Each row was made from one walk, in order. Every step used is in the known rows, and no mark comes twice. Write each row's walk.
Known rows:
zife/gopo/sasaf/somom: [-0.81  0.51  4.19  2.06 -1.20 -4.21  7.57 -1.84 -4.90  1.09  1.33 -3.38
 -1.10  3.46 -0.96  1.76  0.53 -0.25]
gopo/somom: [ 0.69 -1.03  2.70  0.10 -0.26 -2.36  2.05 -0.23 -1.05 -0.44  0.99  2.04
 -2.89  2.44  0.32 -0.59 -0.12  0.62]
zife/gopo/somom/zeze: [ 0.53 -2.32  4.14 -0.17  1.76  0.41  4.43 -3.00 -4.34  0.43  2.80 -1.44
 -1.97  4.07  1.80  1.63  1.18 -0.39]
sasaf/gopo/zeze/somom: [-0.94 -5.66 -1.81 -0.20 -1.39  2.64  5.15 -0.12  1.91  0.95  0.88 -3.45
 -2.67  3.89 -4.01  0.18  1.96 -0.48]
pogis/gopo/sasaf: [ 1.42 -2.05  1.27 -0.83 -1.52  0.14  5.29  1.32 -0.85 -0.77 -0.18 -1.22
  0.12 -0.85  0.88  4.11  1.52 -0.09]
lare/somom/zeze/gopo/zife: [-5.26 -2.22  4.72  0.23  3.58  5.50  4.42 -4.42 -3.06  0.61  0.32 -0.99
  0.88  0.45  0.39  0.65  1.58  2.81]
zife/gopo/somom/sasaf: [ 0.73  0.21  2.31  1.60  0.18 -2.59  5.11 -3.05 -3.59  1.04  4.53 -2.30
 -1.66  4.41 -2.04  2.25  1.22  1.61]
gopo/sasaf/somom: [-0.28 -1.14  3.41  1.73 -0.96 -4.81  6.72 -1.72 -3.32 -0.41  0.07 -0.46
 -2.40  1.32 -0.34 -0.35 -0.30  0.15]
gopo/sasaf: [ 0.39 -0.06  2.67 -0.29  0.27 -0.79  2.83 -0.89 -2.78 -0.79 -0.21 -0.22
 -0.76  1.30  0.65  0.86 -0.43 -0.29]
lare/somom/zeze: [-0.55 -1.38  2.74 -1.03  2.95  1.87  2.76 -3.68 -1.16 -1.03  0.23  0.34
 -0.61  0.75  2.37  0.87 -1.31  0.28]
sasaf/gopo/somom: [ 1.96 -1.49  2.19 -0.60 -1.14 -0.66  3.80 -0.30 -0.15  0.24  0.48  1.26
 -4.78  2.96 -2.86  1.73  0.44 -0.46]
zife/gopo: [-0.48  1.52  0.89  0.49 -0.10  0.59  0.81 -0.24 -1.46  1.30  1.35 -2.71
  1.08  2.07 -0.49  2.18  0.74 -0.39]
zeze/somom/sasaf/gopo: [ 0.51 -1.55 -1.96  1.84 -2.38  1.57  6.36 -2.84  0.46  0.33  2.56 -4.08
 -4.60  3.39 -4.92  1.74 -0.36 -0.37]
gopo/zeze/somom: [-2.36 -5.29 -1.41  0.35 -0.52  0.54  3.16 -0.12  0.84  0.09  1.17 -2.65
 -0.84  3.59 -0.93 -1.90  1.21  0.48]
zife/gopo/zeze/somom: [-2.69 -3.74 -0.43  0.78 -0.56  1.14  4.06 -0.33 -0.51  1.69  2.39 -5.28
  0.47  5.61 -1.61  0.13  1.90  0.30]
tutug/gopo/zife: [-1.14 -2.41 -3.15  0.44  0.29  4.77 -0.09  0.08 -2.54  0.12 -1.74 -0.32
 -0.92  0.35 -2.22 -0.98  2.24  0.33]
sasaf/gopo: [ 1.52 -0.36 -0.57 -0.66 -0.71  1.97  1.63 -0.02  1.03  0.88 -0.15 -0.68
 -1.88  0.54 -2.79  2.24  0.72 -1.08]
pogis/gopo/somom: [ 1.75 -3.31  1.13 -0.42 -1.96 -1.53  4.63  1.99  0.68 -0.62  0.64  0.96
 -1.92  0.31  0.27  2.67  1.69  0.70]
somom/sasaf/gopo/zife: [-0.25 -1.92 -2.06  1.31  0.29  3.92  3.47 -3.70 -1.57  1.63  1.34 -2.97
 -0.52  0.43 -5.67  0.70  2.57  1.06]

Which walk is each row?
[-0.64 -7.51 -4.17  0.93 -1.71  0.71  7.44 -0.67  1.60  0.41  3.34 -5.21
 -0.18  1.50 -2.42  1.85  3.71  2.01] -> pogis/gopo/zeze/somom/sasaf
[-3.05 -2.94  3.88  1.54  0.95 -1.02  7.54 -3.17 -3.32  0.89  1.64 -1.54
 -2.01 -0.65  0.40  0.53  2.37  1.34] -> sasaf/somom/zeze/gopo
[ 2.14 -2.24 -1.41  0.69  0.27 -1.49  4.42 -1.89 -3.23 -1.10  2.37  0.78
 -5.33  2.79 -2.80  1.23  1.21  1.51] -> tutug/gopo/somom/sasaf
[-0.29 -3.86  1.55  1.43  0.79 -1.78  5.41 -3.23 -2.59  0.01  0.76 -0.87
 -1.86 -0.30  1.35 -1.10  0.98 -0.29] -> sasaf/somom/zeze
[ 1.80 -0.49 -1.74  0.31 -0.21  1.13  3.57 -2.73 -0.10  0.90  2.11 -2.20
 -1.97  0.41 -4.48  2.82  1.21  0.36] -> somom/sasaf/gopo
[-2.93 -0.31  5.52  2.09 -0.93 -3.88  8.71 -1.45 -3.91  0.72  0.83 -1.28
 -2.52  1.07 -1.38  1.39  1.25  1.85] -> zeze/gopo/sasaf/somom
[-0.46  0.97  0.93  0.78  1.36 -1.39  3.21 -3.93 -0.22 -0.52  2.11 -0.58
 -0.40  1.29 -1.76  1.52 -1.43  2.44] -> lare/somom/sasaf
[-1.97 -2.06  5.45 -0.62  2.46  2.60  6.25 -3.21 -5.26 -0.20  1.42 -1.48
 -1.29  0.66  2.06  2.68  1.66  0.92] -> somom/zeze/gopo/sasaf
[-4.94 -4.24  3.37  2.51  1.33  1.78  7.40 -4.18 -4.53  1.90  0.80 -2.25
 -0.42 -0.58 -0.61 -1.43  3.75  2.05] -> sasaf/somom/zeze/gopo/zife
[-0.81 -1.15 -1.57  2.59 -1.58 -0.47  4.50 -3.00 -0.53 -0.44  2.96 -3.27
 -2.66  2.81 -1.88 -0.53 -1.17  0.56] -> zeze/somom/sasaf
[-0.69 -6.29 -5.16  0.82  0.00  1.88  5.30 -1.79 -1.50 -0.38  2.69 -3.59
 -3.40  3.77 -3.69 -0.26  2.65  1.65] -> tutug/gopo/zeze/somom/sasaf
[ 0.97 -3.71  3.51 -0.73  1.86 -0.10  3.64 -2.79 -2.92 -0.96  1.64  1.36
 -3.29  1.96  2.73 -0.44  0.52 -0.08] -> gopo/somom/zeze
[ 2.50 -4.18  2.98 -1.31  1.04  1.70  5.29 -2.75 -1.98 -0.27  1.21  0.42
 -4.99  2.35 -0.23  1.70  1.31 -1.13] -> sasaf/gopo/somom/zeze
[-1.53 -0.52  3.58  1.59  0.45 -2.43  6.07 -2.69 -2.69  0.65  4.17 -0.12
 -2.98  2.18 -2.37  1.89  1.88  3.62] -> zeze/gopo/somom/sasaf
[ 1.01 -4.56 -2.79 -0.66  1.50  1.75  4.19 -2.56  0.43  1.55  2.75 -3.10
 -0.45  1.17 -5.16  2.00  4.18  1.54] -> somom/sasaf/gopo/zeze
[-1.64 -5.32 -2.75  1.39  0.17 -0.21  5.21 -2.90 -0.42  0.29  3.54 -4.09
 -1.03  3.30 -2.80 -1.37  1.70  1.95] -> gopo/zeze/somom/sasaf
